Each row was made from one path, in order. Every step used is in the known rows, and no mark comes twice. Write each row's path.
Known rows:
h-t-m-q-w-j-k: [ 3.65  0.52  4.94 -2.51  1.43 -1.10 -0.40 -0.30  0.00 -3.25 -0.71  1.80
  0.26  0.34  0.60 -1.20 -0.55  2.49  0.99 -3.81 -0.88 -3.38  1.18 -5.90
 -2.79]
u-m-t: [-0.99  0.45 -3.36  3.33 -0.98  2.33  0.66  0.12 -2.01 -3.72  0.19  0.21
  0.66  0.53  3.04 -0.78 -1.09 -0.06  2.20  1.26 -0.13  2.15 -2.47 -0.08
  1.47]
t-x-e-w: [-0.52  0.19 -0.83  0.27 -0.93  0.58 -2.17 -0.07  0.59  1.40 -0.10 -4.41
 -1.34 -0.45 -2.33  1.54 -2.05  0.29 -1.38  0.72  0.07 -1.79  0.68  2.59
 -1.22]
u-m-q: [ 2.03  0.32 -2.15  1.33 -2.76  2.27 -1.02  0.80  0.77 -3.04 -0.36 -0.66
  1.81  0.69  1.97  0.24  0.99  0.49  1.77  1.24 -0.62  0.40 -2.17 -0.04
 -0.25]
h-t-m-q-w-e-x: [ 1.46  1.18  5.94 -2.80 -2.51 -0.83  0.63  0.22  3.11 -0.68 -0.48  2.64
  0.02 -0.40  1.70  2.78 -0.25  0.27 -0.27 -2.71 -3.05  0.46 -2.28 -3.87
 -0.49]
q-w: [-0.40 -1.71 -1.21  0.02 -3.02 -1.68 -0.26  0.25 -1.11 -0.62 -1.03  2.55
 -0.68  1.68 -0.78 -1.18 -1.53  0.24  1.19 -1.03 -0.70 -3.29  0.33  2.59
 -1.33]
j-w: [ 2.08 -2.19 -2.24  5.16 -1.11 -1.23  0.67  0.75 -1.51  1.30 -1.05  2.98
 -0.87  2.19 -3.10 -1.69  1.12 -1.03  1.79 -0.50  1.69 -2.10  2.48  1.12
 -0.93]
k-j-w-e-x-t: [ 0.17 -1.18 -0.53  0.61  0.32 -0.92  2.27  0.21 -0.74  0.24 -0.80  2.34
  0.37 -2.20 -0.38  0.29  2.51 -2.76  0.91  0.11  2.87  0.13  0.62 -0.74
  0.73]
m-t-x-e-w: [-0.50  1.30  0.86  2.22 -0.83  2.08 -0.40 -0.39 -0.26 -0.04  2.33 -3.58
 -1.61 -1.36 -0.14  1.62 -3.40  1.13 -0.78 -0.18 -0.11  0.16 -0.48 -0.09
 -0.89]
u-m: [-0.94 -0.57 -5.18  1.35 -1.17  0.97 -1.05  0.34 -1.35 -2.26 -2.38 -0.17
  0.95  1.45  0.93 -0.83  0.14 -0.71  1.75  2.12  0.02  0.16 -1.11  2.44
  1.05]
w-e-x-t-m: [-2.35  1.01 -0.38 -1.63  1.77  0.98 -0.34  0.66  2.06  1.81  0.24  0.69
  2.03  0.05  0.63  1.71  3.09 -0.93 -1.86  0.54 -0.64  4.49 -1.53  0.55
  2.15]
x-t-h: [-1.72 -0.53 -4.58  2.55  1.43  2.02  0.42 -0.24  0.46  1.00 -1.60  2.42
  1.77  2.69 -0.63 -2.63  1.82 -1.47 -0.94 -0.46  0.18  3.89  0.88  1.70
  0.34]
t-m: [ 1.26 -0.64 -2.12  3.14  0.86  0.11 -2.56  0.18 -0.36 -0.57 -1.64  1.11
  1.14  2.93 -1.19 -0.39  1.40 -0.60  0.25 -0.21  0.79  0.74 -0.11  0.07
  0.26]
w-e-x-t-m-q: [ 0.52  2.08  2.39 -1.33  0.44  2.17 -0.24  1.13  4.30  0.95  1.98  0.08
  2.59 -0.73  1.57  2.87  3.88  0.37 -1.71 -0.39 -1.40  4.95 -2.56 -1.88
  0.92]
k-j-w: [ 3.85 -2.78 -2.30  5.29 -0.74 -1.83 -0.07 -0.13 -3.41 -2.13 -2.66  2.82
 -0.35  1.00 -2.20 -1.68  0.73 -2.48  2.89 -0.42  4.14 -3.42  2.00 -1.27
 -1.22]
x-t-m-u: [ 0.41  1.08 -0.15  0.94  0.33  1.07 -1.15  0.88 -0.06  0.51  3.38  0.50
  0.82  1.24  0.61  0.03  2.28 -0.32 -1.85  1.23 -0.77  6.52  0.77 -1.15
  3.56]
w-e-x-t: [-3.02  0.12 -2.02 -1.90  0.30  0.47  2.83  0.61  1.81  2.84  0.94  1.86
  0.83 -1.11  1.82 -0.15  1.98 -1.09 -0.56  0.31 -0.47  3.09 -1.97  2.24
  1.63]
e-w-j-k: [ 2.70 -1.44 -0.41 -3.35  2.32 -3.27 -0.04 -0.53 -0.86 -1.97 -1.36  0.60
 -1.51  1.39 -1.49 -3.05 -0.14  0.95  1.24 -1.17  1.77 -7.12  2.39  0.79
 -2.65]
q-w-e-x: [-1.45 -1.30  0.72 -2.79 -2.77 -3.43  0.84  0.39  0.88  1.20 -1.70  2.88
 -0.69 -0.16 -0.07  1.17 -0.29 -1.34 -0.18  0.01 -2.33 -2.94 -2.03  2.80
 -0.38]
e-x-t-m-q-w-j: [-1.47 -0.22  4.77 -2.19  0.68  0.37 -0.46 -0.55  3.05 -3.55  1.72 -1.47
  1.83 -0.01  0.59  2.29 -0.16  3.54 -1.21 -1.32 -1.28  1.09 -0.66 -0.52
  0.47]
h-t-x-e-w-j-k: [-0.07  0.31  0.73 -3.15  3.40 -0.50  0.65 -1.41 -1.03  0.51 -0.94 -2.96
 -2.24 -2.10 -0.41 -1.40 -2.98  1.21 -0.47 -1.24  0.79 -3.52  2.13 -1.77
 -1.83]
k-j: [ 2.25 -2.26 -4.02  2.75 -0.41 -0.89 -0.10 -0.81 -2.64 -2.87 -2.55  1.97
  0.68  0.61  0.97 -2.23 -0.38 -2.17  2.60 -0.47  3.46 -1.82 -0.79 -0.61
 -0.74]
h-t-x: [-0.43 -1.71 -3.92  3.86  0.82  0.15  2.17  0.40 -1.00  0.39 -1.53  1.31
 -0.77  0.36  1.62 -1.05 -1.27 -0.67  0.64 -1.69 -0.18  2.03 -1.04 -0.59
  0.28]
q-w-e: [-0.13 -0.26  0.58 -2.68 -3.44 -2.21  0.05  0.55 -0.92  1.87 -1.05  3.26
  0.06  0.97  0.11 -1.54  0.45 -0.32  1.90  0.00 -1.22 -4.87 -0.22  1.80
 -2.08]
h-t-m-u: [ 2.30  0.34  0.80  1.97 -0.25 -0.77  0.48  0.02 -1.06 -0.30  1.07  2.57
 -0.93  1.47  1.63 -0.73 -0.12 -1.41 -0.30 -0.31 -0.84  5.07  0.31 -3.80
  3.11]

Which path is each row?
[-2.16  0.21 -2.70  2.88  0.35  2.34  1.28 -0.52 -0.95  3.00 -0.84 -1.53
 -0.67 -1.79  1.17 -0.57 -2.81 -0.34 -0.28 -0.37 -0.25  2.89 -0.68 -0.79
  0.19]
h-t-x-e
[-0.81  2.07  0.57 -1.99  2.78  1.48 -2.22 -0.63 -1.89 -3.64 -0.14 -6.45
 -0.55 -2.76  0.40  1.19 -2.28  1.68 -0.50  2.18 -0.37 -2.72 -0.10 -0.78
 -0.87]
u-m-t-x-e-w-j-k
[ 0.32 -0.91 -2.76  6.32  0.75  0.62  1.14  0.69 -1.36 -1.12  0.55  0.35
  0.12  0.23  1.63  0.23 -0.87 -0.05  0.33 -0.62 -0.31  2.42 -2.71 -0.38
 -0.09]
m-t-x
[ 0.94  0.43  0.99 -4.21  1.87 -0.78 -0.85 -1.45 -0.89  0.67 -0.41 -2.10
 -1.58 -0.75 -2.18 -2.44 -1.55  1.01  0.27  0.21  1.74 -6.07  2.93  0.65
 -2.75]
x-e-w-j-k
[-1.12 -0.48 -1.00  2.23  1.44 -0.49  1.49  0.79  1.76  3.52 -2.52  3.55
  0.96  1.09 -3.25  0.37  4.04 -3.42 -1.92  0.53 -0.63  2.58  1.54  1.51
  0.68]
j-w-e-x-t-h
[ 0.59 -0.28 -1.48  2.68  1.13  0.81  0.24 -0.36 -0.76 -0.64 -1.37  2.57
  0.06  2.32  0.97 -1.62 -0.55 -0.46  1.08 -2.07  0.79  2.63  0.15 -2.60
  0.88]
h-t-m
[ 0.91  2.95  5.03 -3.84 -2.44  2.09 -1.81  1.20  2.20  0.71  2.66  0.97
  2.68  0.06  1.00  0.84  2.98  2.27  0.09 -1.16 -1.94  0.21 -0.12 -2.21
 -1.58]
x-t-m-q-w-e
[-2.10  0.06  1.25 -1.27  1.34  0.50  1.34 -2.03 -0.80  0.27 -0.34 -4.13
 -1.81 -1.46  0.76 -1.44 -4.19  2.29  0.89 -0.30  1.41 -2.44  1.32 -0.17
 -0.97]
h-t-x-e-w-j
[-1.38 -0.33  0.52 -0.77  1.18 -0.37 -1.39 -1.43 -0.47  0.15 -0.54 -5.62
 -0.91 -0.58 -1.44 -0.11 -2.49  2.04 -0.06  1.63  1.37 -4.40  0.90  2.57
 -1.46]
t-x-e-w-j
[ 1.19  1.12  3.54  0.32  0.24 -1.36 -0.13  1.84  1.17  2.92  2.65  1.59
 -0.22 -0.38 -1.74  3.18  4.59 -2.16 -2.83  2.32 -1.51  5.36  1.27 -1.23
  3.95]
j-w-e-x-t-m-u
[ 2.38 -0.52 -0.47  2.41 -1.43 -1.67  0.89  1.32 -1.48  3.68 -1.15  3.67
 -0.22  1.21 -2.10 -1.83  3.11 -1.50  2.55  0.57  1.17 -3.78  1.73  0.45
 -1.65]
j-w-e
[ 0.80 -1.80 -0.07 -1.52  0.37 -2.26  0.67 -1.22 -0.66 -2.25 -0.53 -0.48
 -1.04  2.18 -0.45 -3.05 -1.30  1.92  2.48 -0.18  2.45 -5.95  1.54  2.39
 -1.44]
e-w-j
[ 0.85 -0.25  1.24  1.11  1.92 -0.50 -0.99  0.28 -0.44 -0.78 -1.59  1.46
  1.53 -0.73 -1.58  2.18  3.79 -2.54 -0.35  0.29  2.61  1.43  0.93 -2.41
  1.34]
k-j-w-e-x-t-m
[-0.53  1.55  1.89 -2.12  0.46 -0.52 -0.15  1.10  1.88  2.21  2.97  0.89
  0.89 -0.72  1.25  2.61  3.54 -1.84 -3.12  2.26 -2.51  6.96 -1.56 -0.66
  4.34]
w-e-x-t-m-u
[-1.14  0.55 -0.21 -0.50 -0.67  1.41  0.65 -0.82  0.18  1.35  0.06 -2.66
 -2.57 -1.24 -0.18  0.18 -3.91  0.54 -0.42 -1.13  0.07 -0.15  1.03 -0.11
 -0.68]
h-t-x-e-w
[-1.46  1.50  4.43 -4.78 -1.78 -2.09 -0.99  1.09  1.60  1.20  2.77  1.29
  0.17 -0.75  0.39  3.49  1.90 -0.84 -3.44  1.30 -3.98  4.07 -0.67  0.03
  3.54]
q-w-e-x-t-m-u
[-1.50  0.81 -1.58  5.47  0.23  2.98  0.32 -0.28 -1.31  1.55  1.43 -2.48
  0.25 -1.86  1.18  0.94 -2.36  0.17 -0.56  0.74 -0.23  3.07 -2.19 -0.64
 -0.06]
m-t-x-e
[ 2.28  0.21  1.53 -4.07 -0.66 -0.93 -1.94  0.52 -0.70 -4.89 -1.52 -0.63
  1.11 -0.26  0.76 -0.54  0.14  2.33  1.65  0.32 -1.71 -5.85 -0.03 -0.87
 -2.52]
u-m-q-w-j-k
[-1.47  0.73  2.31  1.19  1.27  1.08  0.27 -1.54 -1.12 -1.23  1.94 -5.03
 -0.84 -1.67  0.69 -0.03 -3.70  2.79  0.52  0.66  1.13 -2.30 -0.22  0.01
 -1.31]
m-t-x-e-w-j
[-1.09  1.02  3.49 -4.35 -3.35  0.40  2.12  1.17  3.63  0.98  2.72  1.64
  0.88 -1.93  1.88  1.84  0.98  1.21 -0.56 -1.28 -2.69  0.81 -1.97  0.57
 -0.65]
m-q-w-e-x-t
[-0.27  0.70 -0.25 -1.30 -2.40  0.84 -0.89 -0.98  0.35  1.57  0.66 -1.85
 -1.70  0.16 -1.70 -0.81 -2.51  0.17  0.19  0.29  1.26 -2.50  1.73  2.16
 -1.33]
x-e-w
[-0.84  0.12  0.02  0.72  0.88 -0.18 -0.48  0.67  1.82 -0.16  2.80 -0.01
  0.14  0.29  0.25  2.85  1.51 -1.41 -3.89  1.31 -1.99  8.36 -0.83 -0.09
  5.18]
e-x-t-m-u
[-1.03  0.14  1.17 -2.48 -0.12  0.06 -0.22 -2.30 -0.59  0.19  0.24 -3.19
 -1.01 -0.12 -0.94 -2.53 -2.88  2.22  1.64  1.11  2.24 -4.92  2.00  2.30
 -1.70]
x-e-w-j
[ 0.67  0.09  0.09 -2.69  3.08 -1.15 -2.08 -0.66 -0.58  0.36 -1.27 -4.35
 -1.33 -1.43 -2.67 -0.03 -1.11  0.94 -1.25  0.67  0.94 -5.30  1.68  0.93
 -2.70]
t-x-e-w-j-k
[-3.26 -1.46 -3.81  0.93  0.84  0.85  2.59  0.12  1.69  0.46  0.92  1.11
  0.19 -0.15  0.82  0.07 -0.03 -0.55 -1.27 -0.70 -0.08  4.75 -1.16  2.85
  2.28]
e-x-t
